Each row was made from one path, in order. Every step used is in the known rows, and no mark comes twice. Write each row's path.
In the rows, 128 means zero.
Known rows:
buzod -> zopod: [122 159 134 138 159 125 128 126 171 140 102 125 131 132 154 119 120 153
 120 146 124 111 120 149 132 159 144 125 144 115 127 127 114]
zasib -> visoka -> gule -> zusu: [ 85 161 154  68 136  84 120 126  85  93 114 141 139 176 169 107 113 130
 127  95 138 103 126 109 135 147 144 117 176 108 145  68 146]
visoka -> gule -> zusu: [ 74 160 125  92 126  98 119 101 111 111 107 139 146 169 165 104 104 118
 126 129 144 134 127 102 122 140 130 134 177 118 153  78 153]
megi -> visoka -> gule -> zusu -> vudime: [ 39 150 132 107 131 138  91 113  90  89 117 157 117 168 169 109 118 123
 135 150 118 119 170  98  94 126 180 124 161 153 135 113 139]
zasib -> zusu: [132 158 170 119 148 100  88 131  86 115  98 127 149 144 167 112 117 116
 117 134 136 102 148 120 113 127 147 157 119 126 141  99 128]
gule -> visoka -> zasib -> megi -> zopod -> buzod: [ 84 163  75 107 151 142 157 170  98 101 101 141 115 126  78  74  95 100
 148 150 128 104 171 134  97 132 153 185 144 114 122 133 156]
zopod -> megi -> zusu -> zasib -> visoka: [ 68 167 175  94 139 136 108 192 145  87  95 202 122 159 150  83 143 154
 138 117 106 104 116  87 103  80 182 119 106  89 122 117  72]
zopod -> megi -> visoka: [ 85 149 153 117 142 146 127 131 132 106  97 163  81 130 140  77 126 188
 105 129 124 132 165 109  78  89 210 121  90 108 126 138  64]
zopod -> megi -> zusu -> zasib -> gule -> visoka: [ 77 188 148  93 160 155 106 214 130  96  95 190 104 173 156  87 153 121
 155 159 127 141 122  71 105  68 213 136 116  94 117 105 108]
zusu -> megi -> zopod: [ 89 168 142 144 109 141 157  94 148 162  90 141 132 126 125  71  99 113
 130 137 147 101 126 163  90 152 159 195 153 146 124 164 107]
visoka -> megi -> zasib -> gule -> zusu: [ 71 213 113  86 140 136  90 155  76 100 102 142 116 201 171 100  93 135
 132 110 131 129 127  73  97  96 185 177 192 112 122 140 136]
vudime -> zusu -> zasib -> visoka: [ 92 193 171  75 143 131  59 203  94 103 107 137 137 169 139 122 143 147
 122 117 118  65 102  57 129 118 162 143 144 115 110  67 117]
gule -> zasib: [ 58 130 124 110 164 154  80  95 107 119 105 144 146 139 126 112 120 134
 114 153 135 124 128 118 133 129 165 166 136 116 138 149 125]
visoka -> gule -> zasib -> zusu -> vudime: [ 99 124 162 110 172 123  65 104  68  94 107 139 161 151 176 132 124  79
 132 173 123 114 156  86 130 154 146 168 128 141 153  89 167]
zasib -> zusu -> megi -> zopod -> buzod: [124 175 171 131 145 127 129 110 127 138  71 153 153 107 122  70 115  93
 138 148 158  95 180 160  86 160 146 202 131 139 120 126 118]
vudime -> zusu: [ 95 172 148  92 137 132  77 141 129 125 111 114 137 136 140 107 112 165
 106 125 129  98 118  82 119 125 150 148 144 129 128  95 115]
megi -> visoka -> gule -> zasib: [ 63 108 140  96 149 150 117  79  75  82 119 145 102 168 144 110 117 145
 112 158 120 143 153  86 114 129 176 134 136 131 147 131 111]
buzod -> zopod -> megi -> visoka: [112 141 149 131 165 134 143 140 179 120  82 163  85 125 162  95 134 195
 107 147 113 134 147 140 101 137 193 109 101 102 121 134  62]
vudime -> zusu -> zasib: [ 87 184 149  99 142 149  55 183 111 118 102 137 145 162 132 120 137 143
 116 143 126  87 106  59 117 100 157 157 142 124 119  81 118]
megi -> zusu -> zasib: [ 52 167 146 116 127 155 100 166 137 104 112 181 140 172 135 103 131 118
 145 151 108 108 105  90 114  88 154 135 139 119 129 146  98]
zusu -> megi: [119 176 152 150 138 134 145 117 145 144 102 157 141 127 138  90 110  90
 133 125 155  92 134 142 106 131 160 185 138 126 122 120 120]
gule -> zusu: [ 47 171 115 107 132 118  83 123 125 127  98 151 152 150 151 102 115 135
 118 126 147 120 131 129 117 118 151 146 172 119 133 119 137]
zasib -> gule -> zusu -> megi -> visoka: [ 74 191 146 107 151 141 114 139 119 114 107 163 127 184 171  89 128  98
 133 138 167 119 149 117  86 113 203 166 167 141 124 107 151]
zasib -> visoka -> gule: [123 155 175  83 139 100 147 113  85  88 128 120 126 158 155 110 111 132
 126  98 127  93 127 100 133 140 143 121 148 110 144  73 132]
gule -> visoka -> megi -> zopod -> buzod: [ 74 176 100  96 140 151 123 125  83 132  85 142  98 116  86  69  89 144
 153 152 139 111 157 155 111 145 183 181 176 107  95 178 114]
vudime -> zusu -> megi -> visoka -> zasib: [108 138 140 121 149 124 107 164 140 100 110 155 111 159 131  92 108 134
 117 133 120  78 144  84  91 132 172 171 116 148 121 116 120]
gule -> visoka: [ 86 171 113 113 151 130 104 151  84 134 106 134 102 139 124 106 115 121
 137 146 145 117 142 127 138 131 179 145 144 111 115 122 134]
vudime -> zusu -> zasib -> visoka -> gule: [110 178 177  66 143 122  83 186  83  87 111 131 137 183 148 124 137 133
 125 119 116  74 104  40 131 125 142 136 150 117 126  36 128]
buzod -> zopod -> megi: [130 152 146 136 166 125 144 140 199 137  82 153 120 113 162 102 130 173
 111 138 124 126 126 147 117 144 162 123 113  93 125 117  85]
buzod -> zopod -> megi -> zasib -> gule: [121 195 145 119 179 142 144 173 175 117  95 143 105 156 178 109 142 176
 113 139 122 155 138  99 110 123 185 123 122 100 129 112  94]
visoka -> megi -> zasib -> gule -> zusu -> vudime: [ 59 225 114  97 147 154  60 168  78  99 109 147 126 190 178 107 101 110
 150 129 116 112 143  78  90  94 195 185 189 132 112 141 153]
gule -> zusu -> megi -> visoka: [ 45 170 128 126 132 130 106 127 128 130  88 185 121 157 151  83 115 108
 130 127 152 111 155 141  91 128 185 170 161 138 116 139 113]
buzod -> zopod -> megi -> zasib: [105 175 133 130 165 134 135 165 182 130  82 153 103 131 162 105 131 186
 108 132 112 148 135 113 119 133 173 123 113  92 126 129  72]
vudime -> zusu -> zasib -> megi -> visoka: [ 77 199 148  83 126 167  78 195  83  91 101 145 118 171 136 106 122 116
 123 131 116  83 121  36  87  89 168 173 141 133 119  80 100]
megi -> visoka -> gule -> zasib -> zusu: [ 87 107 159  92 162 125  96  92  52  75 105 144 109 174 163 114 121 131
 116 163 121 135 165  82 115 140 171 142 116 133 152 117 114]
zasib -> zusu -> megi: [152 169 181 144 156 100 110 135 103 137  84 152 150 139 167  98 113  71
 131 130 153  87 148 135 104 144 150 195 117 129 128  93 130]
megi -> zusu -> zasib -> visoka: [ 59 174 168  92 133 140 100 183 118  84 118 178 137 183 140 104 137 123
 149 125 102  80 103  86 124 100 163 123 142 112 123 130 103]
zopod -> megi: [104 158 151 122 145 135 126 132 150 126  93 157 117 117 145  85 123 164
 109 122 136 126 138 118  95  94 178 144 100  95 131 114  85]

Which path is each row?
[ 70 212 139  76 128 185 103 179 117 116  82 137 152 129  92  87 124 130
 129 142 129  86 134  69  87 113 137 195 163 129 116  85 109]
vudime -> zusu -> zasib -> megi -> zopod -> buzod
[ 64 165 127 110 129 171 142  82 144 132  98 128 143  97  79  73 120 173
 126 156 141 120 166 150  92 137 150 158 156 127 127 161 104]
megi -> zopod -> buzod
[ 40 187 114 112 135 137  64 165 107 125  88 174 156 172 142 112 138 111
 129 144 141 108 123 106 117  98 155 155 169 112 122 102 139]
gule -> zusu -> zasib
[ 96 201 146 101 154 152 123 164 125 103 105 146 103 162 161  97 134 172
 112 122 134 156 147  63  87  69 205 144 112 101 133 106  98]
zopod -> megi -> zasib -> gule
[ 78 177 139 110 126 146  94 157 111  99 101 177 129 179 146  91  95 116
 156 133 103  87  96  87 100  92 164 166 159 109 116 165  97]
visoka -> megi -> zusu -> zasib
[ 90 141 113 119 136 114 156 167 145  70 126 160 150 168 139  85  77  94
 140 116  96  86 122  85  90  94 121 166 125 120 157 131 142]
visoka -> zasib -> megi -> zusu
[ 88 193 134 144 133 144 132 141 127 135 101 162 124 150 138 101 109 103
 127 121 140 117 144 107 106 122 168 184 141 129 121 135 106]
zusu -> megi -> zasib
[ 62 175 115 110 146 142  74 167  91 108 108 169 107 150 142  93  88  94
 174 147 105  91 133 123 119 128 196 162 162 124 103 182 129]
gule -> visoka -> megi -> zusu -> vudime
[ 60 156 143 100 136 136 109 157 107  91  82 196  96 173 165  90 142 149
 121 144 130 146 154  75  84  88 192 124 119 105 133  89  89]
zopod -> megi -> visoka -> gule -> zusu -> zasib
[114 198 123 109 186 140 132 198 150 121  89 146  82 157 171 111 148 161
 126 151 123 161 139 102 128 133 206 125 125  90 118 113 103]
buzod -> zopod -> megi -> zasib -> gule -> visoka
[ 41 164 144 125 135 158  83 137 155 107 127 166 151 143 152 101 117 109
 153 151  96  91 131 115 106 114 161 136 142 151 133 160 119]
megi -> zusu -> vudime
[ 87 159 182  84 137 127 137 177 137  76 100 195 122 172 164  89 139 138
 142 117 106 116 112  65 108  94 164 111 113  88 136  88  82]
zopod -> megi -> zusu -> zasib -> visoka -> gule
[ 82 172 123 107 130 160 136  84 123 127  87 135 127 109  91  63  85 164
 139 135 132 101 149 149  81 137 159 188 172 115 111 187  93]
visoka -> megi -> zopod -> buzod
[ 95 214 120  94 140 162 101 176  51 122  95 132  99 192 139  96 122 107
 160 174 138 108 110 101  99 102 206 189 174 116 100 134 147]
zusu -> zasib -> gule -> visoka -> megi -> zopod
[114 179 160 115 140 131 103 144 148 140 100 140 141 131 141  96 112 113
 118 120 148  85 117  97 111 138 151 181 147 137 120  94 116]
vudime -> zusu -> megi
[ 92 141 139 109 160 113 139 132 171 110  78 169  99 150 186  92 128 180
 113 140 122 154 143 127 109 156 174 101 131 104 137 105  86]
buzod -> zopod -> megi -> visoka -> gule -> zusu
[ 71 183 145  95 116 142 151 136 132  99 111 154 146 152 150  81  80  89
 138 105 116 104 111  94  94  93 133 161 152 125 149 135 105]
zasib -> megi -> zusu
[ 84 162 108 125 172 120  77 172 133  84 133 147 163 188 164 114 129 100
 141 158 122  90 151  98  97 104 165 159 148 147 137  97 215]
visoka -> zasib -> gule -> zusu -> vudime
[130 173 154 128 174 111 115 176 158 124  69 154 116 139 184 112 134 167
 110 136 111 144 151 108 119 143 161 129  96  98 129 117  76]
buzod -> zopod -> megi -> zasib -> zusu
[ 73 151 156 108 134 138 124 141 178 110  99 183 122 133 151  67 118 165
 126 122 116 131 124 108  95  93 176 126 104 102 138 144  69]
zopod -> megi -> zusu
[ 83 131 159  93 152 144  98 116 105 103 101 152 118 157 144  98 114 120
 119 144 133 110 136  67 115 154 170 175 140 145 133 101 110]
vudime -> zusu -> megi -> visoka -> gule -> zasib
[ 93 208 129  97 163 147 112 189  94 107 101 152  76 163 152  97 136 158
 124 135 138 162 155  70 106  79 224 139 119  96 121 109 106]
zopod -> megi -> zasib -> gule -> visoka
[ 52 144 128  91 127 119 116 105  89  93 113 148 102 179 164 100 109 147
 120 134 131 138 155  96 100 127 166 114 160 132 145 111 116]
megi -> visoka -> gule -> zusu
[ 70 192 144  92 135 130 110 160  81  94 119 134 110 168 139 117 119 161
 112  98 113 105 139  84 126 107 169 128 142 109 124 127 102]
megi -> zasib -> visoka
[ 75 111 149  96 157 149 128 100 109  83  96 173  90 148 154  89 128 174
 107 149 124 158 158  80  96 107 202 128  98 104 146 121  76]
zopod -> megi -> visoka -> gule -> zasib
[104 123 142 143 165 117  66 160  84  68 119 153 119 165 153 112 122 116
 130 164  91  73 191 100  80 118 180 146  83 154 131 134 146]
megi -> visoka -> zasib -> zusu -> vudime
[109 205 155 114 157 160  98 170  95 106 119 137 144 187 148 123 153 104
 135 161 142 102 123  77 107  82 179 160 150 120 123  77 153]
zusu -> zasib -> gule
[ 86 176 148 109 115 136 111 119 149 155  90 126 136 127 129  75 100 140
 117 134 141  93 110 116 100 154 153 191 157 152 119 134 104]
vudime -> zusu -> megi -> zopod
[ 98 208 138 119 126 158 121 178  87 112  96 154 145 158 138 110 117  70
 136 131 134  87 118  84  95  76 146 188 145 114 129  82 126]
zusu -> zasib -> megi
[ 99 216 144  77 162 157  54 217  77 111 110 126 123 184 146 127 154 118
 137 165 142 103 111  45 126 100 188 162 155 122 110  54 152]
vudime -> zusu -> zasib -> gule -> visoka
[ 76 173 168  92 139 131  92 147 105  78 121 164 129 159 158  93  91 117
 159  99  90  48 116 117 106 126 175 146 157 124 109 163 118]
zasib -> visoka -> megi -> zusu -> vudime
[ 89 124 152 104 176 123  58 114  79 111  91 145 158 146 154 117 127 120
 114 158 137 116 144 112 133 134 160 173 116 122 147 125 132]
gule -> zasib -> zusu
[ 88 188 117 111 133 140 102 137  79 108 100 135 106 166 143 101  80 151
 125 107 113 114 133  87 101 102 171 179 157 105 120 168  93]
visoka -> megi -> zasib
[ 76 195 133  88 147 129  88 135 115 112 117 132 153 178 169 104 128 121
 122 136 157 126 128 110 108 109 170 152 179 124 136  90 169]
zasib -> gule -> zusu
[111 187 162 112 134 119 163 147  94 108 111 153 114 171 155 104 109  99
 137  92 132 105 140  91 120 139 158 161 148 121 126  95 113]
zusu -> megi -> zasib -> visoka -> gule
[111 195 131  95 165 139 109 159  77 116 125 115 111 168 150 111 130 112
 138 153 152 124 137 110 125 113 200 147 153 117 120  93 162]
zasib -> gule -> visoka
[ 86 180 141 103 122 155 150 128  84  95 108 140 107 148 142  88  88 114
 123 114 124 102 149  99  75  96 175 164 138 131 132 125 101]
zasib -> megi -> visoka
[ 65 145 123  76 141 170 164  68 100  97  92 136 156 125 108  82  96 103
 130 151 140 138 152 104 105 144 126 186 170 126 156 111 135]
visoka -> gule -> zasib -> megi -> zopod -> buzod
[100 185 147 114 147 115  82 155  70 105 100 130 123 167 161 118 120 134
 112 128 120 128 157  74 115 110 157 153 121 122 138 126 106]
megi -> zasib -> zusu
[ 70 135 114 106 159 120 101 155 109  67 130 151 116 204 155 102 125 151
 119 150 120 114 163  92  80 101 190 133 136 137 139 122 159]
megi -> visoka -> zasib -> gule -> zusu
[101 106 171  91 167 121 103 114  80  79  82 171  97 152 174  92 130 155
 107 152 123 150 173  78  97 121 193 139  81 110 152 108  84]
zopod -> megi -> visoka -> gule -> zasib -> zusu
[122 112 154 126 164 100 109 165 113  74  94 174  94 154 159  86 124 169
 106 139 105 111 179  92  70  96 194 133  54 111 137 124  94]
zopod -> megi -> visoka -> zasib -> zusu
[117 174 172 133 157 120  53 144  90 115 104 138 159 135 177 120 126  88
 137 157 121  79 169 121 107 130 158 167 116 149 127 102 149]
zasib -> zusu -> vudime
[ 86 157 153 141 163 146 116 159 231 122  93 181 130 120 175  96 134 151
 140 155  92 114 129 139 110 140 167 115 113 119 126 149  89]
buzod -> zopod -> megi -> zusu -> vudime
[ 73 167 154  80 116  94 152 109 108 117  96 147 136 167 160  80 104 114
 135 102 144 100 121 141 117 172 140 155 185 129 135  99 141]
zasib -> visoka -> gule -> zusu -> megi -> zopod
[ 84 166 125 111 109 133 128  82 100 137  92 116 115 137 132  71  68 161
 130 126 121 102 110 141  87 132 162 188 170 119 121 193 102]
visoka -> megi -> zopod
[ 83 137 151 116 171 147  99  94 112 129  66 169 162 111 110  81 128  96
 133 171 155 112 172 152 113 167 157 217 131 136 125 152 124]
gule -> zasib -> zusu -> megi -> zopod -> buzod
